Each row comes from the steps of one path. Every step used is in the known rows, and no mark comes twice. Write the path behind each row, first mark first.
Known rows:
r, m, n: [+2.91,-0.51,-2.10,+0.31,-0.41,-0.05,-1.29,-3.01,-1.28,+0.34,+1.11,-0.63,-3.28,+0.74,-1.67,-3.47,-1.35,-1.02,+1.20,+1.66,+1.99,+1.16,+4.18]
m, t, n: [-0.47,-0.09,-1.69,-0.93,+0.68,+1.58,-1.88,-1.78,-4.68,+2.41,+1.57,+0.17,-1.16,+0.76,-1.37,-4.62,-0.76,+0.70,+1.74,+3.11,+1.35,-8.50,+4.41]
p, k: [+0.53,-1.79,-1.53,+0.90,-0.63,-0.49,+0.11,-1.71,-1.74,+2.20,-3.01,+1.46,-1.68,+3.70,-0.75,+0.90,+0.75,+0.27,+2.82,-0.16,+2.40,+1.81,+1.75]
d, b: [-0.66,+1.24,-1.86,+0.22,+0.28,+1.97,-0.79,-1.63,-1.88,+0.86,-1.36,-0.40,+0.20,+2.56,-0.63,-2.78,+1.21,-0.45,+3.03,-2.01,+1.99,+1.65,+2.84]
m, r, n, t: [+1.95,-3.07,-1.57,-0.50,-1.20,-0.04,-2.59,-2.02,-1.55,+2.42,+0.61,-0.91,-3.16,-1.05,-1.10,-5.48,+0.54,-7.89,+0.65,+1.47,+1.83,+3.80,+3.41]
m, r: [+2.23,-1.49,-1.71,+0.42,-0.42,-0.85,-1.90,-1.40,-0.76,+1.36,-1.42,+0.32,-1.09,+0.24,-2.62,-2.79,-0.12,-4.97,+1.16,-0.99,+2.74,+3.05,+3.22]
b, d: [-0.41,+1.50,-1.74,+0.43,+1.15,+3.73,-0.29,-2.44,-0.81,+1.05,+1.51,+1.00,-0.50,+2.80,-0.38,-2.46,+1.49,-1.00,+1.67,-3.09,+1.98,+0.37,+3.22]
r, n: [+0.37,-2.70,-1.89,+0.01,-1.76,+1.56,-0.79,-3.22,-1.22,+2.39,+1.22,+0.26,-1.61,+1.38,-0.76,-2.65,+0.52,-3.22,+2.83,+0.52,+2.06,+2.94,+2.40]
n, t, m: [+0.78,+1.11,-1.98,-1.54,+0.49,-0.05,-0.51,-0.46,-2.83,+1.08,+1.61,+2.12,-1.58,+0.42,+0.54,-1.92,+0.80,-6.01,-0.53,+2.92,-1.13,-0.31,+1.12]
r, n, t, m: [+1.29,-0.47,-1.93,-1.32,-0.96,+1.35,-0.70,-1.36,-3.36,+1.98,+2.59,+1.34,-2.61,-0.51,+0.04,-3.32,+0.87,-7.40,+0.42,+3.53,-0.43,+1.44,+1.34]
a, m, k: [+0.24,-5.82,-1.18,+0.13,-0.97,+1.89,-2.78,-1.22,-5.00,+1.30,-3.39,+1.36,-1.35,+2.72,-1.78,+2.96,-0.40,-3.18,+1.61,+1.71,+5.39,+3.86,+3.55]
t, m, n, b, d: [+0.48,+2.89,-1.66,-0.03,+1.37,+4.27,+0.14,-2.55,-3.37,+1.79,+3.84,+2.43,-0.85,+1.29,-1.85,-5.07,+0.00,-2.76,+2.83,-2.15,-0.56,-0.21,+1.99]
m, r, n: [+2.62,-3.29,-1.70,+0.54,-2.32,+0.93,-2.11,-2.52,-1.39,+2.54,-0.22,-0.52,-2.26,-0.81,-3.03,-4.20,+0.07,-6.00,+2.21,+0.03,+3.42,+5.52,+3.37]
k, p: [-0.67,-1.76,-1.60,+1.82,-1.00,-0.95,-0.54,-2.60,-0.12,+2.95,-2.09,+1.06,-1.59,+3.93,+0.54,-0.14,+0.55,+0.64,+2.73,+0.64,+3.59,+2.88,-0.01]
t, n, p: [+1.00,+0.53,-1.64,+0.06,-1.80,+1.16,-1.39,-3.56,-2.71,+3.82,-1.43,+0.00,-0.75,-0.61,+0.38,-2.90,-0.16,-3.30,+0.93,+3.10,+1.92,-2.86,+3.74]
t, m, r, n: [+3.76,-1.89,-1.86,+0.30,-2.60,+1.60,-1.60,-1.48,-3.49,+2.42,+0.65,+0.61,-2.58,-1.99,-3.70,-3.78,-0.01,-7.82,+1.57,+1.31,+2.73,+5.58,+2.43]
r, n, t: [-0.07,-2.55,-1.74,-0.97,-0.64,+0.45,-1.52,-2.70,-1.25,+2.31,+1.81,-0.22,-2.60,+0.77,+0.90,-4.02,+0.96,-5.48,+1.14,+1.83,+0.55,+1.60,+2.54]
a, m, n: [+2.00,-2.36,-1.49,-0.20,-0.32,+1.40,-1.99,-1.99,-4.01,+1.99,+0.38,+1.45,-1.81,+0.98,-1.69,-2.33,-0.99,-2.88,+2.16,+3.00,+2.76,+2.04,+4.14]
t, n: [+0.47,+0.21,-1.66,-0.80,-0.52,+0.32,-1.81,-2.25,-1.92,+2.25,-0.02,+0.14,-0.36,+0.29,-1.01,-2.80,-0.15,-1.88,+2.11,+2.04,+1.27,-3.51,+2.88]
m, k, p, n, t: [-1.60,-3.90,-1.06,+0.63,-2.18,-1.14,-3.20,-2.89,-2.15,+3.28,-2.61,+0.42,-3.76,+2.48,+1.62,+0.01,+1.60,-1.76,+0.29,+2.36,+3.77,+3.65,+0.44]
r, m, t, n: [+1.06,+0.17,-1.85,-0.42,+0.02,+1.16,-2.36,-2.02,-4.39,+0.64,+2.08,-1.31,-2.62,+0.58,-1.32,-4.81,-1.77,+1.23,+1.00,+3.96,+1.37,-7.53,+4.89]
t, m, k, p, n, b, d: [-1.61,+0.16,-1.04,+1.75,-1.59,+3.80,-1.57,-3.14,-4.27,+2.78,+0.08,+2.33,-1.93,+3.24,-0.57,-0.54,+1.12,-0.73,+2.50,-1.76,+2.64,+3.93,-1.06]
m, k: [-0.26,-4.28,-1.60,+0.16,-0.33,+0.96,-1.52,-1.90,-2.55,+1.50,-3.25,+1.03,-1.31,+2.54,-1.89,+1.91,+0.44,-1.68,+1.48,-0.54,+4.51,+1.47,+3.41]
k, p, n, t, m: [-0.10,+0.46,-1.57,-0.07,-2.02,-0.68,-1.69,-1.74,-2.81,+2.71,+0.91,+2.13,-3.12,+1.02,+1.68,-1.46,+1.29,-3.96,-0.12,+4.21,+0.50,+2.55,-1.53]

Which path is each row?
[+1.73,-1.24,-1.64,+0.09,-2.06,+0.89,-1.24,-2.23,-3.11,+2.32,+2.04,+1.33,-1.33,-0.74,-2.87,-4.86,-0.95,-7.18,+3.20,-0.03,-0.41,+4.62,+0.41] | t, m, r, n, b
[+1.71,-0.68,-1.23,+1.21,-2.20,+0.40,-0.77,-2.88,-3.79,+4.44,-4.22,+0.44,-2.07,+0.87,-0.06,-0.70,+0.22,-1.28,+2.07,+3.01,+3.31,-1.12,+3.27] | t, n, p, k
[+0.53,-0.08,-1.40,+1.00,-0.44,+4.05,-1.39,-3.37,-1.85,+2.13,+2.60,+0.06,-1.33,+1.00,-2.34,-6.31,+0.19,-4.71,+3.28,-4.09,+1.08,+4.05,+2.53] | m, r, n, b, d
[+4.41,-2.16,-1.41,+1.99,-4.00,+1.57,-0.51,-2.18,-4.94,+4.43,-3.55,+0.92,-3.93,-1.14,-2.46,-1.39,+0.45,-6.35,+1.68,+2.45,+4.46,+6.07,+2.85] | t, m, r, n, p, k
[+1.51,+0.65,-1.83,+0.38,-1.21,+1.79,-2.00,-3.41,-4.89,+2.28,+0.43,-1.22,-2.79,-0.44,+0.02,-4.65,-1.58,-0.67,-0.21,+4.58,+2.13,-6.50,+5.40] | r, m, t, n, p
[+2.87,-2.70,-1.11,+1.60,-2.17,+1.24,-0.88,-2.73,-5.29,+4.27,-3.86,+1.45,-3.22,+1.46,-0.73,-0.23,-0.41,-2.14,+2.00,+3.55,+4.63,+3.43,+4.29] | a, m, n, p, k
[+0.57,-4.69,-1.48,+2.66,-1.80,-0.53,-1.89,-2.65,-1.95,+1.31,-4.59,-0.63,-3.86,+3.65,-1.01,+2.56,-0.55,+1.18,+1.71,+1.15,+6.84,+4.85,+1.45] | r, m, k, p
[-1.74,+1.96,-1.55,+0.26,+1.53,+3.34,-0.06,-3.11,-0.96,+1.13,+2.79,+1.44,+0.54,+3.68,+0.01,-3.76,+0.52,-1.20,+2.88,-4.41,-0.76,+0.04,+1.40] | n, b, d
[+0.78,-0.95,-1.73,-1.16,+1.11,-0.56,-1.40,-2.15,-1.53,+2.23,+1.20,+0.52,-2.60,+0.37,-0.11,-4.69,+0.38,-4.01,+0.35,+1.99,+0.38,-1.10,+3.89] | m, n, t
[+0.65,+0.99,-1.86,-0.72,+0.24,+0.45,-0.04,-2.27,-3.42,+2.18,+2.63,+2.80,-0.79,+0.63,-1.84,-3.87,-1.13,-3.50,+2.80,+0.88,-1.75,-0.44,+0.70] | t, m, n, b
[+0.18,-2.53,-1.50,-1.00,-1.44,+0.88,-2.59,-1.25,-5.06,+1.76,-1.14,+2.07,-2.90,+0.20,-0.56,+1.04,+1.29,-5.42,-0.93,+2.89,+2.42,+1.74,+1.58] | p, n, t, m, k
[-0.82,-5.48,-0.86,+1.82,-3.88,+0.47,-3.70,-2.89,-4.21,+3.24,-3.86,+1.30,-3.02,+3.33,+0.14,+2.84,+0.55,-0.33,+2.01,+2.96,+6.47,+6.86,+0.17] | a, m, k, p, n
[+3.28,+0.11,-1.71,-0.73,-0.25,-0.67,-1.86,+0.03,-3.03,+1.17,+0.02,+1.15,-2.34,-1.75,-1.96,-3.55,+0.21,-8.74,-0.89,+1.81,+0.75,+2.40,+2.24] | n, t, m, r
[-1.31,-4.27,-1.19,+1.82,-3.43,-0.29,-2.74,-3.40,-2.30,+3.60,-3.71,+1.07,-2.98,+3.30,+0.07,+1.90,+1.23,+0.85,+1.88,+1.09,+5.56,+5.13,+0.00] | m, k, p, n
[+0.64,-1.04,-1.30,-0.10,-1.25,+2.88,-2.60,-2.56,-7.11,+3.79,-0.29,+0.40,-1.44,-0.07,+0.18,-3.67,-1.34,-2.20,+0.60,+5.91,+2.88,-5.59,+5.32] | a, m, t, n, p
[+1.06,-0.93,-1.26,+1.12,-1.21,+1.38,-0.87,-2.48,-5.77,+4.57,-2.93,+0.54,-2.67,+1.24,-0.58,-2.14,-0.12,+0.80,+1.71,+3.66,+3.45,-5.54,+4.53] | m, t, n, p, k
[+1.47,-2.14,-0.93,+1.09,-1.77,+2.14,-1.88,-1.94,-7.74,+4.41,-2.99,+0.89,-2.77,+1.31,-0.39,-1.26,-0.85,-0.38,+1.79,+5.48,+4.11,-3.69,+4.66] | a, m, t, n, p, k
[+0.23,-3.71,-1.32,+1.18,-0.77,+0.05,-1.54,-0.94,-3.87,+3.04,-3.81,+1.58,-3.49,+2.19,-0.26,+1.79,+0.86,-2.85,+0.69,+2.83,+4.95,+3.12,+0.45] | n, t, m, k, p
[+0.33,+1.23,-1.80,-1.58,-1.32,-0.11,-1.61,-1.45,-3.07,+1.47,+2.50,+2.27,-2.11,+0.09,+1.29,-2.10,+1.28,-5.76,-0.84,+3.57,-1.38,+0.82,+0.00] | p, n, t, m
[-0.16,-6.33,-0.91,+2.20,-1.86,+0.73,-2.57,-1.70,-4.33,+2.99,-5.29,+1.18,-2.65,+3.97,-0.93,+3.55,-0.17,-0.60,+2.64,+2.32,+7.57,+5.86,+1.48] | a, m, k, p
[-0.46,+2.61,-1.50,+0.20,+1.49,+4.23,-1.66,-3.06,-3.95,+0.34,+4.29,-0.74,-1.47,+2.07,-1.03,-6.82,-1.37,+1.37,+2.26,-0.75,-0.41,-6.33,+3.73] | r, m, t, n, b, d
[+1.00,-1.39,-1.43,+1.57,-1.85,+0.05,+0.29,-2.93,-2.49,+3.62,-4.22,+1.31,-2.02,+2.73,+0.49,+0.62,+0.78,-1.22,+1.69,+0.90,+3.17,+1.85,+2.58] | n, p, k
[+1.55,+1.21,-1.51,+0.61,-0.65,+4.72,-0.93,-2.50,-3.49,+2.00,+3.32,+1.07,-1.48,-0.18,-2.87,-5.81,+0.15,-6.26,+2.83,-2.82,+0.53,+4.01,+1.61] | t, m, r, n, b, d
[+0.41,-0.69,-2.18,+0.12,+0.78,+0.77,-1.07,-1.95,-3.18,-0.61,+2.35,-0.35,-2.75,+2.84,-0.69,-3.28,-1.30,+1.82,+0.33,+1.78,+1.26,-4.20,+4.06] | r, m, t
[+3.39,-3.37,-1.27,+2.31,-3.70,+0.82,-0.98,-3.16,-3.29,+4.71,-4.37,-0.13,-3.60,-0.02,-1.85,-1.91,+0.48,-4.78,+2.21,+1.04,+5.13,+6.06,+3.72] | m, r, n, p, k
[+0.59,-5.03,-1.32,+1.35,-2.09,+1.23,-1.77,-1.68,-4.43,+3.85,-3.05,+0.88,-4.39,+1.26,-0.81,+0.79,+0.94,-3.94,+1.48,+3.48,+5.67,+4.88,+0.70] | r, n, t, m, k, p
[-2.83,+1.39,-1.18,+1.63,-1.12,+2.32,-1.22,-4.25,-0.97,+2.72,+1.94,+1.48,-1.04,+4.27,+1.23,-3.19,+1.08,+0.86,+3.27,-2.86,+0.69,+3.25,-1.25] | k, p, n, b, d
[+0.75,-2.55,-1.51,+0.38,-1.90,+0.28,-1.65,-3.28,-1.37,+2.55,+1.24,+0.10,-1.09,+0.40,-2.35,-5.13,-0.89,-5.76,+3.66,-1.33,+0.09,+4.47,+1.21] | m, r, n, b
